Known rows, with every step that occurs
Y, P, M, X, S: [ 1.91  0.94  0.05  1.81 -1.82 -1.24  0.09  0.29 -0.18 -0.33  0.35  0.16
 -1.53 -0.78 -0.61  0.50 -0.21 -0.13  0.35  2.19  2.15  0.70 -0.75 -0.70
  0.73]
X, Y, P, M: [ 1.79  0.26  3.12  1.33 -2.09  0.18  0.28  0.28  2.02 -0.54 -1.00 -1.98
  2.11 -1.17 -0.21  0.89 -2.32  0.11  2.08  0.53  0.50  0.46 -0.16 -0.89
  0.28]
Y, P, J, X, M: [-0.04 -0.24 -0.65  1.71 -1.81  0.70  0.67 -0.59 -1.25  0.53  0.45 -2.49
 -2.08 -1.32 -2.33  0.64  0.81  0.19  0.79  1.82 -0.20  0.94  3.38 -0.63
 -0.85]
S, P, M, X: [ 0.54  0.30 -1.19 -2.44  0.17  0.92 -4.73 -0.21  0.51 -0.39 -0.04 -0.16
 -0.54 -0.54  0.70 -0.99 -0.77  0.81 -1.45  0.01  1.58 -0.04 -0.09  1.79
  0.15]
V, Y, P, M: [ 2.03  1.45  3.82  3.84 -3.19 -0.70  1.01 -0.33  0.16 -0.02 -0.67 -0.69
 -2.35  0.46 -1.73  0.58  0.60  1.05  1.52  0.50  3.19  0.08 -1.47 -0.79
  0.09]
V, S, P, M, X, Y: [ 2.75  3.66 -1.21 -3.50  2.04  0.34 -0.91 -0.82 -0.04 -1.05  0.16  0.25
  0.18 -0.78 -0.56 -1.93 -1.02  0.45 -1.20 -0.34 -1.23  1.21 -0.73  0.89
  0.92]
X, S, P: [-0.62  0.64 -3.32 -3.77  1.77  2.25 -3.64 -1.22  0.06 -1.23 -1.52  2.28
 -0.37  1.38  3.11 -1.97  0.16  0.07 -1.36 -0.22 -0.90 -0.31 -2.58 -0.94
  1.16]
J, X, S: [-0.15  0.42 -3.96 -2.25  2.16  0.91  0.81 -0.61 -1.07 -2.83 -0.49 -1.80
  1.26 -0.66  2.90 -1.28  0.84 -1.22 -3.18  0.05  1.40 -2.75  1.17 -1.29
 -0.78]
J, X, Y, P: [-0.86 -2.54 -0.34  0.43 -0.41  0.29  2.95  0.66  0.32 -2.91 -0.04 -4.48
  3.51 -1.94  0.86  0.69 -1.21 -0.47 -0.63 -0.18  0.36 -2.74  2.18 -0.35
 -0.62]
M, X, Y, P, J, C: [-0.24 -2.02 -1.81  1.18 -1.63 -1.98  0.16  1.54  1.95 -0.97  1.33 -2.95
  1.67 -2.08 -0.51 -0.49 -1.21 -0.37  0.39  1.03 -3.24  0.15  0.49  0.64
 -0.63]
M, X: [-1.60 -0.94 -3.75 -0.87  1.77 -0.37 -0.90  0.86 -0.16 -0.20 -0.02 -0.79
  0.93 -2.14  1.95  0.56  1.66 -0.83 -1.96 -0.43 -1.15 -2.44 -2.24  0.09
 -2.87]
V, Y, P, J: [ 0.17  0.41  2.04  4.02 -2.74 -0.56  1.20  0.08  0.10  1.23 -0.38  0.50
 -2.74  0.72 -2.45  0.55  1.20  0.98  2.07  0.21  0.77  1.21 -0.49 -0.75
 -0.22]
M, X, Y, P, J: [-0.38 -1.57 -1.52  1.08 -1.18 -2.45  1.03  2.23  1.22  0.53  1.19 -2.19
  2.47 -2.33  0.07  0.28 -0.54 -1.10  0.66 -0.21 -2.00  0.90 -0.54 -0.02
 -0.98]
V, Y, P: [-0.28 -0.74  2.30  3.65 -2.30 -0.13  1.72  0.05  0.38 -0.14 -0.91 -0.16
 -1.71  0.32 -1.17  1.41  1.55  1.14  1.29 -0.05  0.70 -1.22 -2.65 -0.89
 -0.30]
S, V, Y, P, M: [-0.04 -1.11  6.06  1.68 -1.43 -0.13  2.44  0.76 -0.55  0.04 -0.43  0.08
 -1.99  2.13 -0.93  1.29 -0.98  0.49  1.82  0.19  2.51  0.36 -1.28  1.14
  1.45]
S, V, Y: [-1.83 -1.56  3.51 -0.30  0.76  0.65  1.81  0.74 -0.60 -0.03 -1.04  0.41
 -0.32  1.87  1.26  0.79  0.21  0.01  0.46 -1.22  0.57 -0.96 -2.24  0.88
  0.09]
J, V, S, P: [-1.06  0.70 -1.11 -2.95  4.51  2.22  0.36 -2.63 -1.03  0.85  0.05  3.81
  2.67  0.76  0.17  1.19  1.68  0.08 -1.41 -2.03 -2.79 -2.58  1.15  0.08
 -0.08]
S, V, Y, P: [-1.88 -2.78  4.90  1.36 -0.98  0.18  3.18  0.89 -0.64  0.18 -0.75  0.65
 -1.31  1.89 -0.22  1.73 -0.22  0.28  1.96 -0.47  0.72 -0.85 -2.31  1.08
  1.17]
S, P, J: [-1.74 -0.24 -1.96 -2.74  0.95  3.25 -4.98 -1.02  0.54  1.64 -0.90  2.17
 -2.13  0.56 -0.22 -0.79 -0.48  1.47 -0.65 -0.13 -1.25  1.25  1.32  1.50
  0.17]
Y, P, M, X: [ 1.20 -0.09  0.81  2.41 -1.93 -0.52 -0.20  0.45  0.12  0.16  0.36 -0.28
 -1.67 -1.46 -1.41  1.60 -0.27  0.17  0.65  1.82  2.08 -0.12 -0.29  0.32
 -0.51]
M, X, Y: [-0.54 -0.77 -2.36 -0.92  1.01 -1.41  0.02  2.06  1.24 -0.71  0.30 -3.13
  4.40 -2.73  2.75 -0.22 -0.11 -1.41 -1.02 -1.20 -2.06 -1.25 -2.26 -0.36
 -2.20]

Rows
[-1.62 -1.93  4.91  1.67 -1.23 -0.42  2.61  0.97 -0.83  1.01 -0.29  1.28
 -2.23  2.30 -1.31  1.43 -0.54  0.53  2.28  0.01  0.90  1.13 -0.49  1.15
  1.10]
S, V, Y, P, J
[-1.46 -2.44  4.31  1.62 -1.22 -0.70  3.81  1.12 -1.46 -0.27  0.58 -0.68
 -1.72  1.94 -1.38  0.99 -0.64  0.03  1.45 -0.06  1.66  0.44  1.23  1.42
  1.20]
S, V, Y, P, J, X
[ 1.20  0.44  2.04  2.24 -1.79  1.58 -0.41 -0.90  0.41  0.36 -0.88  0.79
 -2.17 -0.67 -1.71  2.28 -0.44  0.99  1.23  1.79  2.26 -0.39  0.22 -0.17
  0.11]
Y, P, M
[-2.11 -1.05 -0.83 -2.27  1.62  2.52 -3.96 -1.62  0.07  2.02 -0.03  3.01
  0.45  1.19  0.02 -0.06 -0.07  0.70 -0.32 -1.11 -1.42  0.19  3.02  1.22
  0.07]
S, P, J, V
[ 0.05  1.81 -1.20 -1.98  1.08  0.03 -2.55 -1.48 -0.33  0.55 -0.18  2.63
 -0.05  3.01  1.29 -2.64  0.54 -0.19 -0.40 -1.03 -0.22  1.77  0.45 -1.24
  1.83]
X, S, P, J, V, Y
[-0.61 -2.35 -1.33  0.79 -0.73 -1.92  1.50  2.19  1.35 -0.59  0.67 -3.03
  3.37 -2.66  1.15  0.81 -0.22 -0.99  0.15 -0.48 -1.83 -1.01 -2.13 -0.09
 -0.98]
M, X, Y, P
[ 1.84  2.52 -1.66 -3.26  1.08  1.59 -4.39 -1.44  0.00 -0.88 -1.30  1.83
 -1.01  1.56  2.27 -2.59 -0.60  0.19 -1.29  0.46  1.21  1.06 -1.13 -0.92
  1.75]
X, S, P, M
[-0.39 -1.30 -0.43  0.28 -0.02 -3.02  2.42  2.13 -0.88 -1.15  1.14 -0.25
  0.16  0.87  1.66 -0.70  0.69 -1.45 -0.23 -0.05  0.26  0.40 -3.88 -0.11
  1.14]
M, X, S, V, Y, P
[-0.36 -0.12 -1.23 -1.38  1.31 -2.61  1.43  1.97 -1.11 -1.00  0.85 -0.45
  1.08  0.74  2.89 -1.59  1.22 -1.99 -1.19 -0.82  0.08 -0.13 -3.68 -0.31
  0.26]
M, X, S, V, Y
[-1.15 -1.52 -0.90  2.03 -1.13  1.09  1.27 -0.04 -0.50  0.29  0.30  0.06
 -1.88 -1.01 -2.45  1.69 -0.04  0.52  0.36  1.67  0.72  0.04  3.51  0.38
 -0.34]
Y, P, J, X
[ 0.91  0.47  0.95  3.26 -2.49 -1.49  2.37  0.26 -0.74 -0.63  0.37 -0.88
 -2.37  1.15 -1.61 -0.77  0.89  0.22  0.76  0.57  1.91  1.27  0.78 -1.46
  0.84]
V, Y, P, J, X, S
[-1.17 -1.44 -1.74 -2.88  0.42  1.86 -2.83 -0.23  0.89 -0.53  0.06 -1.25
  0.87 -0.02  0.19 -1.69 -1.52  0.60 -1.03 -0.65 -0.35  0.87  3.86  1.57
  0.56]
S, P, J, X, Y
[ 2.80  2.50  0.36 -0.24 -0.20 -1.72 -1.41  0.79  1.22 -0.55  0.08 -2.88
  2.06 -2.13  1.20 -1.09 -1.19 -0.93 -1.00 -0.01  1.72  0.43  0.13  0.03
 -1.28]
P, M, X, Y
[-0.86  0.07 -0.48 -3.03  2.74  1.23  0.26 -0.27 -1.01 -0.48 -1.32  2.26
  0.13  2.30  3.47 -0.72  0.09 -1.26 -0.84 -0.07 -0.47 -0.28 -2.56 -0.92
  1.16]
X, S, V
[-0.80  0.35 -4.26 -2.47  2.01 -1.58 -1.93  0.36 -0.48  0.25  1.46  1.16
  1.96  0.50  1.87 -1.75  1.00 -1.41 -2.02 -0.93 -1.42  0.89  0.10 -0.16
  0.46]
M, X, S, P, J, V
[ 1.06  0.21 -0.07 -2.57 -0.22  0.27 -4.20  0.32  1.36 -0.72  0.08 -1.52
  1.04 -0.92  1.02 -1.58 -1.76  0.52 -0.84 -0.35  0.94  0.44 -0.15  1.69
  0.39]
S, P, M, X, Y
[ 0.41 -0.44  1.85  4.11 -3.26 -0.38  0.44 -0.69  0.78 -0.41 -0.19 -0.24
 -3.73  1.09 -3.07 -0.21  0.56  1.58  1.89  1.16 -0.85  0.37  0.49 -0.10
  0.07]
V, Y, P, J, C
[ 2.13  4.06 -1.54 -3.65  2.83  2.68 -1.87 -2.12 -0.74 -0.14 -0.89  2.77
 -2.31  0.23 -0.66 -1.21 -0.04  1.42 -1.19  0.07 -0.61  0.25 -0.66  1.00
  0.74]
V, S, P, M
[-1.54 -1.45  0.90  2.38 -0.59  0.96  0.57 -0.95 -0.21  2.66  0.26  2.67
 -0.49  0.20 -2.27  2.89  0.68  0.23  1.43  0.73 -0.84  0.07  3.06 -0.36
 -0.43]
Y, P, J, V
[ 0.11  1.90 -2.84 -3.82  3.41  3.31 -1.49 -2.18 -0.63 -0.40 -1.23  2.97
 -1.45  0.22 -0.04 -0.30  0.73  1.16 -1.52 -0.56 -2.89 -0.81 -2.08  0.60
  0.13]
V, S, P
[ 2.98  3.21  1.47 -0.48 -0.24 -2.81 -0.14  0.83 -0.84 -1.01  0.65 -0.95
 -0.71  0.84  1.30 -2.40 -0.06 -0.97 -0.67  0.43  3.61  1.62 -1.16 -0.11
  0.46]
P, M, X, S, V, Y
[-0.87 -0.32 -4.94 -3.05  1.76 -0.84 -2.47  0.74 -0.29 -1.01  0.34  0.26
  0.77 -0.25  3.18 -1.80  0.91 -1.02 -2.37 -0.26 -1.15 -0.46 -3.15  0.11
  0.09]
M, X, S, P
[-0.08 -1.58  5.06  2.07 -1.59 -2.05  3.05  1.66 -0.98 -0.18  0.48 -0.61
 -1.41  1.55 -0.65  1.02 -0.66 -0.04  1.83  0.05  2.66  0.35 -1.64  1.53
  1.23]
S, V, Y, P, M, X
[-0.91 -0.61 -0.19  2.03 -1.32  1.52 -0.37 -0.43  0.07  1.96 -0.40  2.19
 -2.82 -0.51 -2.21  2.21  0.31  0.94  1.60  1.68 -0.52  0.95  1.24  0.01
 -0.26]
Y, P, J
[ 1.09 -0.94  1.03  0.60 -1.08 -0.18  2.47  0.49  0.51 -3.09  0.33 -4.83
  2.86 -1.92  0.32  0.29 -2.13 -0.38 -0.55  0.29  2.25 -1.70  3.22  0.24
 -0.24]
J, X, Y, P, M
[-0.71 -1.91 -0.54  1.31 -0.59 -2.82  1.75  1.99  1.10  0.97  1.68 -1.98
  4.39 -1.85  0.04  0.86 -0.38 -1.36  0.81 -0.91 -2.09  0.33  0.88  0.04
 -0.69]
M, X, Y, P, J, V
[ 2.00  2.58 -0.75 -0.28  0.38 -0.71 -2.27 -0.06  0.03  0.11  0.25 -1.17
 -0.43 -1.81  0.73 -0.42  0.24 -0.50 -1.54  0.69  2.58 -0.54  0.08  0.40
 -1.84]
P, M, X
[-1.39 -0.04  2.03  1.02  1.67 -0.01  1.42 -1.29 -0.49  1.05 -0.22  0.53
  3.15  1.19  0.80  1.27  2.60 -0.50 -0.36 -2.94  0.11 -3.50  0.19 -1.26
 -1.76]
J, V, Y
[ 2.74  1.97  2.05  3.31 -3.30 -2.77  1.61  0.58 -0.20 -0.91  0.20 -1.12
 -1.95  0.68 -0.95 -0.62  0.71  0.14  0.85  0.71  2.85  1.08 -2.43 -1.49
  0.83]
V, Y, P, M, X, S
[-1.22 -1.66  3.07  2.88 -0.32 -0.43  2.86 -0.93 -0.43  1.05  0.28  0.74
  2.42  1.03 -0.43  2.54  2.07  0.16  1.12 -1.88 -0.03 -2.75  0.10 -1.22
 -0.56]
J, V, Y, P
[ 0.73  3.12 -3.09 -3.62  2.91  2.81 -1.88 -2.10 -0.83  1.02 -0.51  3.66
 -2.78  0.46 -1.39 -0.81  0.58  1.25 -0.84  0.06 -2.90  1.51  0.29  0.82
  0.52]
V, S, P, J
[-0.94 -1.61 -0.56  2.33 -1.98  1.53 -1.31 -1.30  0.99  0.26  0.16  1.22
 -3.88 -0.18 -3.18  1.04 -0.58  1.72  1.53  2.91 -2.38 -0.19  2.65  0.68
  0.07]
Y, P, J, C
[ 0.11 -0.97  1.28  1.49 -1.51  0.20  0.54  0.66  2.00  0.84 -0.50 -0.77
  1.36 -1.13 -0.74  0.69 -1.75  0.01  2.36  0.53 -1.81  1.48  0.72 -0.67
  0.11]
X, Y, P, J
[ 0.08  2.94 -1.32 -0.85  3.33  1.15  0.41 -2.04 -1.36  3.11  0.40  3.66
  0.27  0.47 -1.25  0.59  1.51 -0.77 -0.47 -0.70 -2.23  0.85  3.75 -0.58
 -1.12]
P, J, V, S
[-0.10  0.67 -4.90 -1.59  2.18 -1.21 -0.75  0.75 -0.31 -0.75  0.26 -0.08
  1.30 -1.04  3.15 -0.94  1.87 -1.77 -2.15 -0.22 -0.98 -1.07 -3.25 -1.36
 -1.23]
M, X, S
[ 0.93  0.52  1.62  0.79  0.00 -0.48  2.96 -0.33  0.89  1.46  0.35  0.27
  3.13 -0.61 -1.63  1.15 -1.38 -0.24  2.11 -0.53 -2.73  1.47  1.79 -0.75
  0.67]
X, Y, P, J, V, S
[ 0.00  0.52 -1.50 -0.85  0.55  0.30  0.12  0.02  0.44 -0.18  0.37 -2.43
  1.51 -1.39 -0.02 -1.21 -0.94 -0.68 -1.15 -0.18 -0.04  0.62  4.69  0.04
 -1.57]
P, J, X, Y
[-1.75 -0.61  0.09 -1.13  0.56  1.19 -3.08 -1.41  0.38  1.94  0.38  2.18
 -0.10  1.76 -0.66 -0.70  0.41  0.85  0.09 -1.61 -0.77  0.62  2.74  1.12
  0.22]
S, P, J, V, Y
